Each row comes from the steps of one walk. Every step used is in the known rows, and no mark comes twice. Write the walk behind each row, first mark first.
In the rows, zero is written as 128.
Known rows:
togu/zabap: [129 105 126 137 138 201 154 130 115 166 122 122 107 141 134 150 148  91
 154 100  85 181  91 109 113 106 144 154 125 140]
sufa/fosuku/zabap: [113  76 158 145 135 207 142 117 109 177  90 106 133 123 130 181 128  63
 161 134 113 179  80 126 104 104 158 129 147 130]
lugifi/togu/getud/rekov: [104  83 141 112 151 170 141 149 101 152  98 114 106 123 168 153 153  96
 114  88  73 136 102 157 127 105 163 147 155 103]
getud/mami/sufa/fosuku: [138  59 146 132 170 194 156 149 128 178  81 118 134 153 139 146 121  81
 121  85 150 186  75 168 105 127 131 119 167 140]
latupo/fosuku: [123  99 123 128 131 167 141 112 131 152 117 109 143 186 148 151 107  96
 169  63 124 182 100 120 150 111 168 143 113 106]
latupo/dazope/mami: [136  84 137 103 137 167 131 104 141 149 117 138 124 145 184 131 102 106
 151 112 103 154  66  88 106 129 154 155 125 111]
dazope/mami/sufa: [139  76 149  98 164 171 135 120 154 177 134 130 136 176 167 133 118  94
 130 128 135 177  82 125 124 155 128 131 120 122]
dazope/mami/sufa/fosuku: [151  51 161 114 166 202 134 132 141 188  95 137 137 162 160 160 114  77
 135 130 144 186  72 134  97 138 128 115 131 127]
zabap/fosuku/latupo/dazope: [132  92 134 111 147 182 163  97 117 147 123 120 133 104 156 127  75  87
 156 106 104 171  76  92 100 114 176 154 137 129]
fosuku/zabap/togu/getud: [ 71 101 141 112 142 165 167  99  95 164 127 113 101 115 144 153 143  52
 160 154  65 136  82  96 100 130 181 156 122 112]
lugifi/togu/getud: [112  90 128 114 135 166 141 135 102 162 106 129 112 146 167 150 161  72
 134 130  79 138  98 117 115 106 164 144 114 103]
sufa/fosuku/latupo/dazope/mami: [157  70 153 103 136 202 127 108 142 162  93 139 130 109 178 135  92  89
 147 125  97 174  63 102  96 120 167 142 132 116]
fosuku/sufa: [111 103 144 114 133 176 158 130 142 165 151 110 127 160 142 140 125  92
 142  95 109 157  98 117 188 112 130 136 116  97]
latupo/dazope/mami/getud: [123  71 140 104 132 147 119 101 141 165 124 136 119 125 181 123 106  90
 137  96  83 135  70  99 113 146 183 149 115 107]
getud/mami/dazope: [120  63 135 109 138 194 137 104 142 159 121 118 148 145 135 128 111 114
 134  87 118 184  85 143 140 138 139 128 165 118]
latupo/fosuku/zabap: [102 104 134 137 138 177 141  95 124 163 119  87 145 174 129 167 114  80
 176  91 115 181  97 117 138 112 180 137 129 110]
sufa/fosuku: [134  66 151 138 133 204 145 137 114 165  86 134 132 130 147 171 121  82
 153 109 121 182  80 131 109 104 145 133 134 122]
lugifi/togu/zabap/fosuku/latupo/dazope: [137  94 125 122 165 213 154 108 108 151 114 126 121 126 145 147 101  73
 147 119  80 169  86  89  65 100 162 141 139 134]
mami/sufa/fosuku: [142  60 156 131 166 198 157 143 126 192  94 135 131 155 145 158 124  70
 135 113 149 188  76 138 107 127 131 126 125 138]
zabap/togu: [101  92 135 116 144 180 159 113 117 141 131 138 121 141 152 154 114  76
 162 134  93 157  83 110 116 133 137 148 134 112]
mami/sufa/fosuku/latupo: [157  69 158 119 154 214 155 140 134 193  97 127 136 118 140 140 114  63
 132 125 132 201  84 142 123 123 148 130 131 137]
latupo/dazope/mami/sufa: [139  77 143  98 171 157 143 112 156 182 124 136 127 168 181 119 109  95
 129 115 133 166  65  99 105 153 137 149 114 129]
fosuku/latupo: [139  98 136 112 121 194 143 124 130 159 122 119 135 109 151 123 115  88
 146 118  93 184  95 128 152 114 165 149 129 120]
getud/togu: [112  84 158 129 143 176 147 138 116 158 143 108 123  97 151 148 120 126
 149  80 106 173 105 141 141 119 125 156 151  98]
zabap/fosuku/sufa: [102  92 145 114 152 179 166 107 124 149 160 101 138 159 130 157  95  86
 152 101 119 162  98 113 161 112 132 119 130  97]
mami/getud: [113  77 140 122 123 154 131 120 123 168 129 124 123 124 152 135 126  80
 139  86  92 153  90 125 143 133 175 142 119 116]
getud/rekov: [113  87 144 120 146 175 146 142 119 147 112 108 124 121 156 144 122 120
 129  68 103 168  92 158 150 118 149 152 168 116]

Write each row's walk:
[154  76 150 116 160 194 162 129 133 192  89 135 121 115 159 127 105  66
 132 109 129 186  65 108  98 121 161 154 123 144]
mami/sufa/fosuku/latupo/dazope
[ 81  93 137 108 182 153 174 121 117 177 120  94 111 141 135 131 139  58
 123 117 105 149  79 142 101 153 161 140 160 133]
fosuku/zabap/togu/getud/mami/sufa
[ 79 101 139 129 153 181 151  83 118 151 128 102 134 172 129 175 103  60
 183 124  98 161  89 106 118 129 166 139 134 102]
latupo/fosuku/zabap/togu
[ 82  84 153 122 146 186 165 106  88 174 100 121 100 106 141 176 144  38
 162 160  73 144  74 103  82 119 180 145 126 116]
sufa/fosuku/zabap/togu/getud
[120  98 145 142 149 203 156 138 111 168 139 105 100 103 130 157 146 119
 149  74  81 183 106 124 115 108 122 158 146 119]
getud/togu/zabap
[114  67 157 122 170 197 131 107 106 156 158 104 117  93 133 166  98 107
 153  87  77 171 102 121  81 132 147 125 153 107]
dazope/mami/getud/togu/zabap/fosuku
[106 101 139 123 160 201 170 116 118 157 160  96 121 159 117 165 111  85
 153  97  99 169  99 101 138 103 128 121 125 114]
togu/zabap/fosuku/sufa
[124  67 147 104 126 161 109 107 140 161 132 127 128 128 168 134 115  90
 140 107  85 147  85 124 132 147 172 133 122 102]
dazope/mami/getud
[ 90  99 133 105 138 157 168 112  99 156 127 132 100 123 160 142 140  66
 155 136  71 139  82  99 111 128 172 162 109 110]
zabap/togu/getud
[147  89 135 102 156 207 139  90 130 150 125 122 122 116 158 134  83  92
 157 124  80 178  74  84  71 120 166 142 133 126]
togu/zabap/fosuku/latupo/dazope/mami
[ 81  95 144 127 151 186 157  96 113 154 133 112 122 135 134 166 120  60
 169 156  88 155  81 107 107 133 150 143 146 114]
fosuku/zabap/togu
[155  69 149 118 159 209 152 146 135 180  87 111 137 117 136 132 109  72
 120  97 129 200  84 171 119 123 149 120 166 139]
getud/mami/sufa/fosuku/latupo
[150  74 139 120 164 190 163 133 134 180  79 118 125 112 152 117 102  75
 121  82 129 182  63 138  97 122 162 145 160 146]
getud/mami/sufa/fosuku/latupo/dazope
[153  54 161 115 172 191 143 125 144 189  91 146 128 153 171 150 104  78
 133 118 144 177  58 111  80 137 137 131 125 130]
latupo/dazope/mami/sufa/fosuku
[104  76 151 136 167 191 150 117  92 160 156 101 113  90 123 167 107  99
 152  71  81 173 107 124  89 122 147 135 151 120]
mami/getud/togu/zabap/fosuku
[115  69 153 142 170 197 151 132 124 186  84  94 135 138 121 163 128  64
 134 111 138 183  75 161  96 126 144 115 174 143]
getud/mami/sufa/fosuku/zabap
[110 108 135 119 135 169 156 119 144 161 143  94 137 204 137 154 110  91
 159  61 121 167 107 114 200 105 149 130 103  83]
latupo/fosuku/sufa
[132  87 139 111 142 198 150 105 114 143 134 111 147 109 139 138  83  84
 158 122 107 191  97 121 123 114 162 132 141 123]
zabap/fosuku/latupo
[112  63 147 116 178 183 171 144 112 177  86 124 111 137 143 154 130  58
 123 107 120 162  71 151  82 137 149 127 154 132]
zabap/togu/getud/mami/sufa/fosuku
[106  74 152 131 166 183 161 130 108 197  84  92 118 125 128 154 145  55
 130 114 121 171  75 153  91 126 171 128 160 139]
togu/getud/mami/sufa/fosuku/zabap
[ 94  70 165 131 178 202 162 110 117 184 109 122 123 144 127 181 117  39
 155 162 119 169  73 120  82 143 136 125 144 131]
mami/sufa/fosuku/zabap/togu
[112  62 169 109 140 162 115 124 131 164 153 113 121  87 165 142 111 120
 135  81  84 151 101 144 136 145 144 140 146  82]
dazope/mami/getud/togu
[119  77 156 124 148 190 125 128 124 177 148 109  99  89 143 151 137 112
 140  78  61 166 103 127 107 132 143 145 140 108]
dazope/mami/getud/togu/zabap
[137 103 131 114 129 177 157 113 131 161 114 127 122 103 166 112 105  91
 145 100  96 169  72  93 126 113 176 171 123 129]
fosuku/latupo/dazope
[ 91  69 153 132 182 200 162 117 119 171  98 106 125 140 122 171 116  50
 144 138 119 167  71 150  77 141 138 118 181 133]
getud/mami/sufa/fosuku/zabap/togu
[164  61 165 103 157 215 133 130 146 188 101 129 140 122 154 138 105  70
 133 139 126 196  80 142 114 133 146 119 130 125]
dazope/mami/sufa/fosuku/latupo
[115  89 126 108 166 145 168 143 125 179 112 104 116 146 151 113 142  86
 110  80 124 161  84 153 126 141 160 145 142 136]
togu/getud/mami/sufa
[ 74 105 118 117 150 156 164 102 105 144 107  82 119 146 132 153 124  66
 155  84  79 146  89 140 113 124 197 142 160 105]
latupo/fosuku/zabap/togu/getud/mami
[ 90  96 120 107 144 156 167 128 105 136 110 110 106 121 151 132 134  82
 137  97  75 138  81 139 111 130 171 151 160 113]
zabap/togu/getud/mami
[ 66  96 153 113 158 164 167 116  95 156 115  98  96  98 147 158 139  79
 136 109  63 139  86 137 113 127 180 159 161 110]
fosuku/zabap/togu/getud/rekov
[ 73 108 134 116 145 159 165  91 101 162 123 102 111 145 140 163 130  49
 173 125  75 147  89  99 110 126 196 152 109 100]
latupo/fosuku/zabap/togu/getud
